Known rows, with every way that one mark hangs from another
Q{K{D{C N{P}}} S{L}}: [ 0.63 -2.46  1.77  0.07 -1.62 -0.22  0.95  0.28 -1.77  0.47  2.91 -0.39
 -3.26  7.46  2.34 -0.42 -0.93]
S{L}: [-2.31 -0.81 -1.44 -0.43  0.60  0.10  0.82  3.63 -0.49 -1.60 -2.30  1.39
  2.61 -2.52 -1.76  2.34  1.81]
K{D{C N{P U}}}: [-0.26 -0.04  0.93  3.45  0.60 -1.33 -2.39  0.93 -1.25  0.61  1.17 -0.05
  0.49 -2.31  1.36 -1.67 -3.86]
Q{K{D} S{L}}: [ 2.56 -0.64  0.20 -0.72 -2.23 -0.90  2.91  1.45 -0.93 -1.73  2.02  0.03
 -1.80  8.22  1.93  0.64  1.59]
N{D{C} U}: [ 2.56  1.75  0.71 -2.67  0.62 -0.25  0.61  0.83 -1.87  0.01  0.65 -0.88
  0.69 -6.23  0.77 -3.99 -2.72]
K{C}: [ 2.54  1.84 -1.51  1.06 -0.56  2.12 -0.44  2.67  4.25 -1.27 -0.07  0.68
  3.07 -1.68 -0.27  1.18 -0.21]
S{L Q{K{C D{N{P}}}}}: [-0.26  0.88  0.18  3.26 -0.10 -0.86 -1.92 -3.82 -0.37  2.19 -3.26  2.77
 -0.16  0.50 -2.30  1.29  1.04]
Q{S}: [-0.03 -0.10 -0.82 -2.49 -1.83  0.93  3.81  4.26  0.55 -3.56  2.32 -0.28
  0.85  2.47  1.39  2.76  2.42]
S{L Q{K{C D{N{P U}}}}}: [-0.12  1.58  0.38  3.49  0.02 -1.03 -1.35 -4.19 -1.51  2.74 -3.20  2.77
 -0.27  0.57 -2.26  0.37  0.45]
H{N U}: [-1.46 -0.65 -3.25 -3.22  1.62  0.40 -0.14 -1.68  2.33 -2.03 -3.63 -3.08
  1.82 -4.34 -1.68  0.88  2.85]
N{D{C} P U}: [ 1.78  2.21  2.07  2.02  0.54  0.11  1.45  2.55 -3.05  1.24  0.62 -0.52
 -0.31 -7.42  0.60 -1.39 -5.13]
H{U}: [ 0.05 -0.16 -1.42 -1.53  0.36  0.34  0.48  1.57  3.09 -2.58 -3.52 -1.80
  2.55 -2.54 -0.83  1.43  2.25]
H{P U}: [-0.07 -0.25 -1.22 -3.16  1.62  0.91 -0.58  3.38  4.11 -2.63 -0.78 -2.58
  1.75 -3.90 -1.73  1.47  2.49]
D{N}: [-5.87 -1.46  0.88 -1.49  0.27  1.67  0.15  1.87  0.98 -0.43  0.54  0.99
  1.97 -2.27  0.24  0.87  1.20]
H{N P U}: [-1.58 -0.72 -3.06 -4.83  2.90  0.97 -1.21  0.16  3.35 -2.07 -0.86 -3.84
  1.04 -5.78 -2.53  0.89  3.08]
K{C D{N{P U}}}: [ 2.36  2.65  0.25  4.62  0.23  0.06 -1.19  1.04  2.28  1.66  0.63  1.89
  1.36 -1.21  1.36 -0.80 -4.30]
S{L Q{K{D{C N{P}}}}}: [-1.57 -0.46  0.49  2.64  0.07 -1.53 -2.51 -3.85 -2.08  1.62 -2.97  1.84
 -0.57  0.03 -2.25  0.89  1.23]

Rows
[-0.43 -1.06  0.64  3.08  0.46 -1.07 -3.23  1.49  0.44 -0.22  1.12 -0.01
  0.64 -2.34  1.35 -0.36 -2.98] | K{D{C N{P}}}
[ 0.13 -0.28  0.24  1.15  0.63 -1.52 -2.77  0.10 -0.63 -0.01  1.19 -0.22
  0.97 -1.72  1.47 -2.96 -2.70] | K{D{C N{U}}}
[-1.30 -0.64  0.03  1.02  0.09 -1.66 -2.77 -4.46 -1.70  1.21 -2.97  1.70
 -0.23  0.37 -2.20 -0.03  2.08] | S{L Q{K{D{C N}}}}
[ 2.64  1.43 -0.74  1.99  0.12  0.17 -2.48  0.76  4.49  0.25  0.57  1.74
  2.05 -0.71  1.39 -0.74 -2.22] | K{C D{N}}
[-0.15  0.83 -1.45 -5.21  2.80  0.61 -1.01  0.27 -0.69 -0.41  3.05 -2.59
 -0.13 -8.36 -1.27 -2.66 -0.51] | H{N{D{C} U} P}
[-6.18  0.27  2.31  2.34  0.40  1.54  1.97  2.26 -2.21  1.64  0.61  1.19
  1.01 -2.96  0.20  0.86 -1.77] | D{N{P U}}
[-1.83  0.25 -0.48  0.65 -0.45 -0.75 -0.54 -2.93 -1.57  0.14 -3.61  1.82
  0.66  0.15 -3.13  1.88  3.95] | S{L Q{K}}
[ 2.61  0.13  1.54  1.16 -1.77  0.55  2.37 -0.03 -0.48  1.83  2.56  0.98
 -2.72  8.30  2.33 -0.72 -1.81] | Q{K{C D{N{P U}}} S{L}}
[ 2.82 -0.71  0.82 -0.71 -1.82  0.65  1.46 -0.23  1.07  0.80  2.54  0.89
 -2.27  8.64  2.41 -0.72 -0.37] | Q{K{C D{N}} S{L}}
[ 0.76 -1.74  2.00  0.30 -1.51 -0.40  1.56 -0.10 -2.93  1.05  2.95 -0.40
 -3.36  7.50  2.38 -1.33 -1.53] | Q{K{D{C N{P U}}} S{L}}
[-0.87  1.78 -1.64 -5.06  2.53  0.53  0.80  1.10 -0.36 -0.91  2.54 -1.63
  0.43 -8.04 -1.46 -1.36  0.77] | H{N{D U} P}
[ 0.91 -2.61  1.29 -1.53 -1.57 -0.33  0.67 -0.32 -1.39  0.06  2.89 -0.51
 -2.89  7.87  2.40 -1.31 -0.10] | Q{K{D{C N}} S{L}}
[ 2.74 -0.39  0.32 -1.34 -2.33  2.03  2.90  1.09  0.88 -0.23  2.07  0.09
 -1.52  7.93  1.26  0.69  1.04] | Q{K{C} S{L}}
[-0.10  0.74  0.39  1.42 -1.09 -1.12 -2.60 -4.36  0.07 -0.24 -0.89  0.40
  0.17  0.67 -0.94 -0.16  2.24] | S{Q{K{D{C N}}}}
[-2.02 -0.33 -2.28  0.06  1.58  0.65  0.38 -0.46  1.51 -1.17 -3.61 -2.83
  1.12 -5.18 -1.82  2.71  1.16] | H{N{P} U}
[ 2.91 -0.01  1.05 -0.44 -1.72  0.46  2.06 -0.62 -0.11  1.38  2.55  0.83
 -2.39  8.66  2.43 -1.63 -1.00] | Q{K{C D{N{U}}} S{L}}
[ 0.35 -0.94 -1.51 -2.31  2.23  0.41 -1.08 -1.68  1.70 -0.22 -3.12 -3.46
 -0.27 -8.06 -0.99  0.23 -0.91] | H{N{D{C} P} U}
[-1.95  0.91  0.56  2.96 -0.01 -1.78 -0.62 -3.68 -3.02  1.85 -3.25  2.49
 -0.30  0.26 -2.35  0.89  1.55] | S{L Q{K{D{N{P U}}}}}
[ 0.08 -0.78  1.83  0.39 -1.75 -0.46  3.38  0.71 -2.60  0.54  2.47  0.56
 -2.77  7.84  2.18 -0.03 -0.23] | Q{K{D{N{P U}}} S{L}}
